What can hang from each mark:
Z685: Z732
Z589: Z166
Z631: Z741
Z55: Z839
Z591: Z741
Z166: Z589
Z732: Z685
Z982: Z631
Z945: Z166
Z839: Z55 Z945
Z189: Z685 Z741
Z741: Z589 Z597 Z631 Z732
Z282: Z741

In the rows, 128 means zero.
Known rows, with every way that one mark hangs from another:
Z631[Z741[Z589[Z166] Z597 Z732]]: [190 102 129 133 104 131 132 131 149  94 137 112 145  73 157 138 156 111
 115  73 145 157 158 117 141 140 128 146 144 111 104 125  66  51 107 132
 152 117  79 125 140  95 149 116 149 121 119 134 125 130 114 134 129 113
 151 164 116 115 122 143 158 103 123 135 141 117 131 130 114  60 131 174]
Z282[Z741]: [ 64 111  92 113 125 114 153 144 157 138 117 183 147 122 150  88 138 131
 113  79 151 100 131 115 150 105 107 111  98  96 110 109 167 140  90 132
  70 123  76  39 156 103 139 129 141  80 126  68 138 125 124 118 161 108
  68 143 151 143  85 131 144 113 108 139 104 134 137 124 120 131 113  80]
Z189[Z685[Z732] Z741[Z589[Z166]]]: [138 102 131 120 122 137 186 150 116 114 116 145 135 109 118 142 100 144
 138 145 160  99 110  85 190 131 138 155 120 111 150 117 143 103 128 136
 106 129  89  83 143 143 172 133 104  96 147 200 119 105 131 124 124  83
 108 171 148 131 122 143 169 115  94 129 115 102 138 121  91  93 130 158]
Z741[Z597 Z732]: [150 101  98 128 115 122 150 126 151 102 127 148 146 107 152 134 105 129
 114 125 144 140 145 112  86 131 111 127 115 104 117 119 140 138 119 129
 118 125 102 131 152  87 114 122 142 115 118 129 127 129 119 124 134 127
  98 148 127 118 101 143 153 108  97 142 142 131 136 104 131 138 122 143]
Z282[Z741[Z589 Z597 Z631 Z732[Z685]]]: [190 106 138 120 134  95  94 145 142 104 125 173 126  62 151 175 173 131
 107  69 136 134 132 139 137 134 112 135 114 124  70 131 160 106 102 148
 112 121 121 130 150 118 130  86 148 155 158 146 137 142 121 102  90 156
 110 161 120 125  85 124 140 122 136 167 156 150 124 128 124  65 119 140]
Z189[Z741]: [ 69 109  94 121 126 127 189 142 145 138 106 178 135 134 131  91  85 145
 156 114 161 105 124  91 134 106 115 162  98 102 138 106 153 152 118 132
  71 130  70  71 137 118 137 151 115  94 116 106 132 113 134 115 154 102
  77 146 152 152 103 134 157 111  96 124 110 134 139 115 114 148 125 141]
Z282[Z741[Z597 Z631 Z732]]: [110 102 110 115 134 108 113 141 148 108 124 162 140  89 169 153 158  98
  97  98 140 115 144 146 138 132 101 110 100 101  88 122 167 135 125 139
 114 119 100 135 159  70 116 113 153 134 147  91 136 153 131 107 121 160
 106 157 128 134  69 113 162 112 136 165 146 151 132 114 128 108 113 118]
Z55[Z839[Z945[Z166]]]: [117 110 102 116 104 117 177 134 144 109 114 172 145 148 136  89  63 167
 147  72 138 131 128 110 199 111 108 172 117  93  86 118 156 143  82 131
 121 125  72  28 144 128 132 134 113  65  93 108 138 115 125 139 223 124
 133 148 145 153 136 130 158 106  99  99 103 146 123 106 130 137 117  50]
Z741[Z597 Z631 Z732]: [132  94 107 124 121 108 123 128 136  97 119 146 141  99 157 155  92 108
 117 112 142 145 146 144  94 132 108 143 114 101  99 119 145 133 130 139
 135 126 105 156 149  77 111 121 144 136 128 110 126 140 125 111 123 159
 122 158 128 132  90 134 158 105 124 153 147 145 130 102 128 119 121 131]
Z591[Z741[Z597 Z631 Z732[Z685]]]: [138 115 125 128 144 114  95 135 131 105 131 143 115  80 140 150 121 133
 134  56 140 138 133  96 117 120 120 141 115 111  87 128 133 137 108 137
 127 122 124 181 141 137 113 104 140 159 140 102 132 160 129 114 129 158
 114 160 121 146 120 142 132 108 144 163 166 150 133 118 130  80 110  94]
Z55[Z839]: [118 104  96 130 116 109 162 114 147 125 112 169 131 136 141  95 103 169
 133 109 148 113 146  83 131 103 125 187 106  87 129 107 132 163  85 138
 102 127  59  72 139 107 145 139 124  75 116 153 137 117 121 123 197 103
  92 146 139 135 117 125 148 111  86  88 101 134 134 113 123 151 118  72]
Z982[Z631[Z741[Z589[Z166] Z732[Z685]]]]: [213 116 123 149 133 133 131 159 132 119 120 121 130  76 159 124 148 118
 142   4 155 143 117 105 150 124 104 148 135 138 120 139 106  64  81 140
 130 124  92 154 130 131 146 101 136 114 134 129 124 112 113 126 118 107
 121 173 123 112 149 167 135 110 116 151 125 140 158 145 122  90 111 130]
Z741[Z589[Z166] Z597 Z631 Z732]: [184  92 128 126 109 117  96 126 125  87 127 124 152  68 161 184 133 107
 117  80 133 161 166 129 139 146 112 137 135 110 109 122 109  56 119 146
 158 128 103 141 145 103 120  95 154 140 137 154 125 130 121 121 105 154
 161 185 120 123 114 137 163 108 124 156 157 140 128 110 123  78 126 161]
Z591[Z741]: [ 68 116 106 119 133 121 149 135 141 121 111 150 136 129 130  83  95 145
 139  60 150 116 125  87 133  96 119 123 116  90 128 114 146 127  86 128
  96 120  69  85 135 113 137 133 131 101  99  79 134 143 120 133 183  94
  92 143 148 160 124 144 136 104 110 134 109 113 140 118 122 129 113  73]
Z189[Z685[Z732] Z741[Z589]]: [114 106 117 120 127 124 206 156 127 103  99 160 124 128 110 144  92 163
 133 168 163 106  81 102 145 123 132 161 120 103 144 116 183 133 134 132
  97 125  86  89 142 119 156 136  97 103 142 197 122 118 129 116 128  94
  90 143 143 127 106 148 161 118  83 129 111  86 130 117  94 130 133 163]
Z982[Z631[Z741[Z589[Z166] Z732]]]: [195 104 109 149 128 133 151 154 137 111 110 101 149  88 170 128 154 100
 120  36 155 145 127 116 149 130  96 123 140 124 133 134 116  45  90 133
 144 121  73 159 133  89 155 112 137 107 116 120 125 110 109 138 133  98
 129 168 127 110 140 164 161 102 115 146 119 126 151 129 117  99 115 142]
Z685[Z732]: [ 65 108  79 141 112 127 159 140 129 103 113 167 144 130 139 110  77 136
 115 127 154 114 136 108 128 116 119 139  87  82 129 122 167 144 103 131
 109 123  74  78 145  97 131 151 119  78 129 136 124 130 109 131 150 109
  84 145 143 134 112 145 155 109  95 140 107 116 143 108 126 172 120 102]
Z591[Z741[Z589 Z597 Z631]]: [129 101 122 115 141 100 109 130 129 103 107 141 134  97 126 144 108 142
 115  65 138 144 126 107 108 120 113 141 117  88  98 121 143  94  99 141
 144 120  89 117 134  90 128 116 140 154 119  85 137 161 123 122 145 144
 147 163 131 153 101 128 144  99 136 148 139 118 126 111 120  84 120 121]
Z631[Z741[Z597]]: [ 67 107  98 109 111 122 152 136 159 124 121 154 131 126 141  83  97 136
 115  94 152 128 152 111  99 113 121 160 109  90 100 119 118 127 102 134
 116 117  48 104 142  86 132 149 136 106 105  50 136 139 121 120 169 128
 119 150 131 130  93 134 149  96 117 104 123 123 141 126 119  98 118 133]
Z839[Z55 Z945[Z166[Z589]]]: [ 86 113 106 109 107 113 189 144 143 122 115 158 161 146 128  77 110 155
 152  86 140 146 114 140 123 116  94 155 130  97  93 116 163  93  87 132
 133 123  80  39 153 114 108 141 103  63 102 130 137 118 113 138 183 114
 150 148 141 152 121 127 157 118 121 154  90 120 105  99 133  90 120  84]
Z982[Z631[Z741[Z589 Z732]]]: [186 108 105 142 136 122 174 160 137 101 102 117 137 111 162 136 138 125
 117  57 157 140 111 136  94 120  89 142 126 118 133 135 154  63  97 131
 130 118  82 163 127  61 139 120 132 115 103 119 132 130 112 131 137 100
 106 140 122 112 127 159 151 105 102 144 103 111 143 130 118 127 118 143]
Z945[Z166[Z589]]: [ 48 103  98 110 115 128 158 164 144 114 108 181 157 153 140  96  69 158
 154  88 142 128 129 134 106 118 111 183 132 101  98 120 156 101  58 131
  98 121  94  68 131  96 121 125 121  75  98 115 132 107 106 128 166  86
 138 144 155 140 112 125 166 122  96 144 111 108 128 106 125 131 119 124]
Z282[Z741[Z631]]: [ 38 110 101 116 134 100 131 149 138 130 106 178 142 104 156 100 147 117
 128  69 147  99 133 135 166 107 100 126 103  88 100 113 164 144  99 147
  88 125  76  76 148  82 140 128 141 103 131  63 139 141 126 104 150 146
  90 156 148 152  75 121 146 112 136 157 118 155 133 120 120 114 107  75]
Z839[Z55]: [111 112 105 119 120 107 171 118 145 127 114 143 146 125 134  66 118 150
 134 107 154 128 132 109 103 100 104 133 126  92 145 110 136 129 114 142
 104 128  61  73 160 106 124 153 123  82 126 123 138 129 119 124 168 128
 105 146 138 142 113 139 142 107  97 134  90 132 127 114 130  99 114  81]
Z741[Z589]: [129 102 109 128 115 109 158 134 140 110 101 151 144 120 135 111 117 154
 123  85 150 138 129 118 112 112 113 150 131 103 137 116 160 103  84 138
  93 130  79  62 136 102 131 129 134 102 111 127 125 119 116 129 155 109
  97 150 141 128 116 140 136 113  91 123 106 107 124 122 119 136 126 129]
Z591[Z741[Z732]]: [ 99 117 115 138 128 132 156 137 144 105 125 134 134 108 148 114 116 137
 127  75 152 124 120  91 131 109 116  98 120 103 126 121 151 109  97 118
 116 117  99 127 140 101 132 125 130 109 112 102 128 146 120 137 159 101
  90 139 138 144 132 154 146 105 105 152 119 114 132 118 123 136 117  89]

Rows:
[171 100 119 135 118 104 131 136 126  90 103 137 144  99 156 171 143 135
 127  86 144 156 123 143 118 127  98 132 152 108 125 128 165  78 104 137
 134 125  92 128 137  81 116 112 139 138 136 144 129 134 123 120 118 138
 110 152 125 124 113 143 149 117 116 162 130 127 115 118 124 113 126 140]
Z741[Z589 Z631 Z732]
[205  99 144 105 131 123 183 145 145 103 117 137 125 107 120 169 134 164
 128 175 154 127  96 108  89 138 126 151 145 126 134 115 156 129 147 129
  96 130 113 150 145 105 135 112 121 144 129 171 129 113 138 110 106  97
 105 154 126 116 105 138 163 117  85 120 139 102 124 121  96  89 136 198]
Z189[Z685 Z741[Z589 Z597 Z732]]
[162 117 120 129 134 128 126 133 149 108 137 151 119  91 134 128 103 147
 125  71 147 135 128  72 109 117 129 127 109 117  95 124 129 140 104 126
 122 126 118 156 145 140 129 104 139 133 124 106 128 147 120 127 137 126
 102 153 126 138 130 142 134 107 110 144 153 139 144 121 132  95 114 117]
Z591[Z741[Z597 Z732[Z685]]]
[191 112 129 135 114 123 130 144 152  97 133 145 111  83 141 144 133 151
 113  76 154 157 132 113  92 126 124 167 138 120  87 137  93  86  99 137
 132 117  93 151 138 118 128 106 133 141 130 129 133 137 110 122 115 136
 118 154 112 111 122 151 133 110 116 124 143 121 122 142 120  87 128 170]
Z631[Z741[Z589 Z597 Z732[Z685]]]
[231 100 136 130 120 114  76 130 124  96 135 147 136  57 152 176 143 122
 125  60 132 161 154 110 144 141 120 158 130 125  92 128  98  73 111 151
 138 129 122 139 144 144 114  84 146 153 151 150 125 128 118 110  93 159
 143 193 118 127 129 141 143 118 131 153 164 158 134 119 128  65 121 144]
Z741[Z589[Z166] Z597 Z631 Z732[Z685]]
[102  98 119  94 133 123 182 140 148 133 110 166 120 134 117 115  88 155
 147 158 159  99 113  96 101 116 130 156 113 110 126 103 149 174 146 133
  73 133  80 116 148 117 137 139 116 117 123 111 129 107 148 102 145 119
  94 152 143 139  96 135 160 105  91  99 131 117 136 112  99 111 119 153]
Z189[Z685 Z741[Z597]]
[146  95 117 114 121  92 118 129 129 103 100 157 139  98 137 151  93 134
 110 100 139 150 142 131  91 126 113 167 121  89  99 122 140  95 113 149
 119 130  88 108 135  86 116 120 145 148 125 104 135 140 123 113 134 161
 148 167 130 142  93 127 147 108 126 139 138 127 129 109 121  89 124 147]
Z741[Z589 Z597 Z631]
[189  93 120 125 120 106 114 125 133  86 112 139 146  83 153 187 119 124
 111 107 137 159 143 141  89 139 107 148 130 105 107 125 152  98 123 142
 140 124 112 142 142  78 120 106 149 154 137 153 131 143 119 120 108 161
 139 158 117 122  98 137 155 111 119 154 147 124 115 106 124 104 126 154]
Z741[Z589 Z597 Z631 Z732]
[152  93 138  89 138 100 157 144 133 121  93 163 118 113 111 162 104 160
 146 144 150 121 101 113 109 130 131 179 126 110 120 113 155 133 143 146
  90 130  88 129 142 102 132 123 121 157 140 141 133 121 150  99 119 146
 121 163 134 137  87 128 161 108 114 111 142 117 124 116  95  68 125 172]
Z189[Z685 Z741[Z589 Z597 Z631]]
[ 85 100 109 110 132 134 191 152 132 115 111 173 123 129 111 133  54 139
 121 189 163  91  98  92 119 128 136 159  98 100 120 118 165 175 159 129
  93 125  92 120 156 118 147 147 103 101 146 154 128 129 139 112 125 118
  91 152 141 138  94 133 169 107  92 116 132 106 145 111 100 140 124 156]
Z189[Z685[Z732] Z741[Z597]]
[140 103 121  97 131 134 190 145 149 119 127 151 119 123 132 144 109 151
 138 174 159 107 102 107 100 129 131 134 133 119 136 109 160 164 151 128
  85 130  99 161 156 106 131 129 120 129 134 134 130 113 146 104 121 115
  88 150 134 119 104 141 167 109  91 124 141 118 135 115  99 108 126 171]
Z189[Z685 Z741[Z597 Z732]]
[124 102 120 121 106 111 151 136 151 108 116 143 132 112 136 109  99 149
 115  91 151 148 133 117  92 121 122 166 126 100 104 127 107  87  96 141
 137 116  59  98 134  86 139 134 137 124 103 100 136 134 116 126 151 127
 138 148 125 124  94 139 144  99 120 104 118 101 130 132 111  89 127 155]
Z631[Z741[Z589 Z597]]
[ 70 109 102 113 130 132 210 161 127 124 107 169 126 143 119 116  69 148
 139 170 172  84 101  99 147 115 129 142 104 100 144 114 180 165 138 128
  83 127  79 100 149 120 154 157  96  90 140 152 124 118 135 112 140  93
  69 143 150 136 105 148 161 112  89 118 110 103 142 116  96 145 123 125]
Z189[Z685[Z732] Z741]
[136 102 120 119 100 126 126 129 149 113 128 136 140  89 144 106 123 125
 114  63 148 144 155 105 143 125 123 156 127 103 106 121  63  58  91 141
 151 121  57  84 140 113 149 122 142 112 109  99 131 124 113 132 146 125
 158 172 128 126 111 137 151  99 121 114 127 116 137 131 108  69 128 146]
Z631[Z741[Z589[Z166] Z597]]
[150  94 129 110 139 110 161 156 117  98 103 161 117 108 113 187  87 142
 132 174 154 114  98 112 128 135 128 174 113  99 119 122 161 130 159 141
 112 121  94 131 142 106 145 131 109 144 155 181 128 136 140 104 100 142
 125 162 134 133  88 123 168 111 114 134 139 103 130 108  97  87 128 178]
Z189[Z685[Z732] Z741[Z589 Z597 Z631]]
[154 109 146 137 130 123 106 132 122  93 120 114 144  72 161 160 151 111
 136  32 141 144 136 112 182 126 110 125 146 106 118 123 121  47  88 133
 157 122 103 139 133 115 142  99 141 139 126 117 125 141 120 135 136 119
 141 165 132 144 135 148 155 110 135 174 136 131 124 126 119  79 121 105]
Z591[Z741[Z589[Z166] Z631 Z732]]
[203 109 127 145 129 107 115 141 123 100 114 158 124  86 143 173 138 150
 142  60 146 155 119 130 122 121 108 150 133 122 109 134 144  99  90 147
 118 127 117 140 133 131 120  97 132 143 142 165 129 127 118 108 113 151
 101 162 127 126 125 146 132 123 116 156 137 143 114 129 126 121 118 128]
Z741[Z589 Z631 Z732[Z685]]
[129  98 125 123 113 108 111 129 118 111 109 138 153  93 153 140 116 116
 133  54 144 146 158 125 173 120 112 165 134 101 118 113 119  67  88 151
 134 131  78  78 132 114 131 118 142 118 128 115 130 119 121 120 141 139
 135 175 144 140 115 137 155 110 125 136 124 140 127 120 116  90 121 113]
Z741[Z589[Z166] Z631]
[132 101 137 103 139 106 172 157 123 125  91 159 117 122 121 146 118 158
 154 127 160 115  87 123 128 113 121 163 139 112 130 117 159 117 132 146
  88 133  85 113 139 109 146 128 109 140 136 125 131 109 147  98 135 123
 101 154 146 135 101 139 157 112 111 121 121 117 117 132  90  97 122 147]
Z189[Z685 Z741[Z589 Z631]]
[179 117 138 141 103 140 128 142 145 112 139 130 120  76 154 121 164 132
 144  30 155 146 147 106 162 121 122 158 153 127 109 131  60  51  83 143
 147 122  81 116 131 144 147 105 131 112 127 126 123 118 112 130 126 107
 111 164 126 120 148 159 135 115 119 134 135 133 129 151 114  73 123 139]
Z631[Z741[Z589[Z166] Z732[Z685]]]
[137  94 129 102 139 119 155 150 134 120 114 144 118 113 136 162 106 128
 147 162 152 113 107 125 111 133 125 145 129 121 111 114 159 152 170 132
 108 131 105 179 154  92 130 127 123 147 148 135 132 123 152  97 114 145
 101 158 134 130  97 135 169 108 115 137 152 134 127 113  99  78 119 163]
Z189[Z685 Z741[Z597 Z631 Z732]]
[226 105 128 128 121 114 127 132 150  91 129 156 127  80 133 163 129 158
 115  93 141 156 135 106  94 133 118 150 126 124  96 128 135 103 105 138
 107 130 121 132 141 132 118  88 140 136 136 175 126 126 119 117 104 133
  99 161 120 109 123 146 134 120  94 137 148 126 124 123 127  97 127 160]
Z741[Z589 Z597 Z732[Z685]]
[205 108 129 132 121 129 158 140 148 100 125 166 111  89 129 168  97 167
 136 123 147 142 120  84  95 131 126 159 113 129 111 122 140 120 127 133
  96 128 115 136 140 146 131  94 133 145 143 175 131 121 130 112  91 117
 101 155 123 128 116 137 148 122  97 132 157 130 127 123 117  90 134 205]
Z189[Z741[Z589 Z597 Z732[Z685]]]
[195 102 144 134 131 109 130 149 132 106 119 167 102  74 132 176 112 145
 147 104 141 146 112 117  95 131 121 173 118 127  95 126 146 121 135 147
 114 131 120 168 140 135 126  99 130 168 155 170 135 131 131 101  80 152
 112 168 123 134 103 128 146 121 118 150 162 146 122 118 116  73 131 196]
Z189[Z741[Z589 Z597 Z631 Z732[Z685]]]
[186  93 138  97 121 126 163 132 144 127 122 140 135 105 116 134 101 149
 145 131 149 118 119  84 150 130 141 168 134 120 133 102 107 109 136 140
  88 136  93  89 148 137 151 115 132 123 130 135 124 104 143 111 123 106
 131 175 143 131 114 138 166 110 100 107 134 117 138 119  91  66 130 178]
Z189[Z685 Z741[Z589[Z166] Z597]]
[129 119 113 126 119 127 135 145 156 115 141 158 110  93 145 111 132 137
 119  75 155 139 141 105 101 122 128 160 117 117  87 131  94 124 107 133
 120 118  88 154 138 120 130 118 127 123 128 110 133 139 114 115 136 137
 110 150 118 119 112 148 138 107 121 123 148 142 141 133 124  92 117 135]
Z631[Z741[Z597 Z732[Z685]]]
[223  96 148 108 126 131 168 131 145 109 134 123 136  90 129 172 136 139
 134 148 151 127 114  98 148 143 134 124 145 133 136 110 115  90 146 132
 114 131 108 138 154 126 148 105 135 135 144 173 123  99 144 114 110  97
 132 171 132 118 122 143 176 115  94 130 142 116 130 122  95  71 137 196]
Z189[Z685 Z741[Z589[Z166] Z597 Z732]]
[109 105 139 123 131 119 105 136 117 112 114 130 145  78 140 130 132 122
 146  22 141 136 136 102 185 112 119 140 128  99 116 117 121  55  76 143
 140 122  88  86 130 122 142 112 145 130 117  94 131 140 125 133 147 118
 143 171 143 159 131 143 149 104 137 150 125 134 125 126 115  67 119  95]
Z591[Z741[Z589[Z166] Z631]]
[ 45 105 109 118 137 121 183 164 112 121  96 163 120 133 121 141  86 134
 146 167 166  87  92 117 154 117 125 173 102  95 131 118 174 158 151 134
  99 126  81 133 146 106 147 152  93 110 153 131 126 129 143 103 131 128
  88 153 148 148  90 134 163 111 119 129 130 121 135 112  96 106 119 119]
Z189[Z685[Z732] Z741[Z631]]
[201 116 131 143 117 139 154 140 131 121 131 152 124  78 137 142 141 139
 155  69 150 130 129  79 174 125 124 151 130 134 124 120 116  84 105 137
  99 133 101 100 133 172 148 100 126 122 142 169 125 108 124 116 113  99
 105 173 137 130 147 148 151 129  99 141 142 142 131 135 111  84 134 184]
Z189[Z741[Z589[Z166] Z732[Z685]]]
[129 107 123 111 130 114 133 128 147 102 117 142 135 103 125 125 109 159
 114  84 141 141 126  85 106 119 123 133 119  96 109 119 134 102  88 134
 117 119  97  99 139 105 132 118 146 133 108 108 135 149 119 142 155 112
 127 151 131 141 116 137 142 103 108 132 131 102 131 113 122  98 123 123]
Z591[Z741[Z589 Z597]]
[112 108 122 110 134 134 200 148 148 122 111 147 124 133 135 130 124 155
 157 156 165 102  96 100 124 116 120 141 137 122 140 109 171 157 143 124
  80 130  92 138 150 109 141 129 111 110 129 143 125 104 144 107 137  95
  70 146 142 127 117 151 159 118  84 124 127 118 125 126 100 124 123 143]
Z189[Z685 Z741[Z732]]
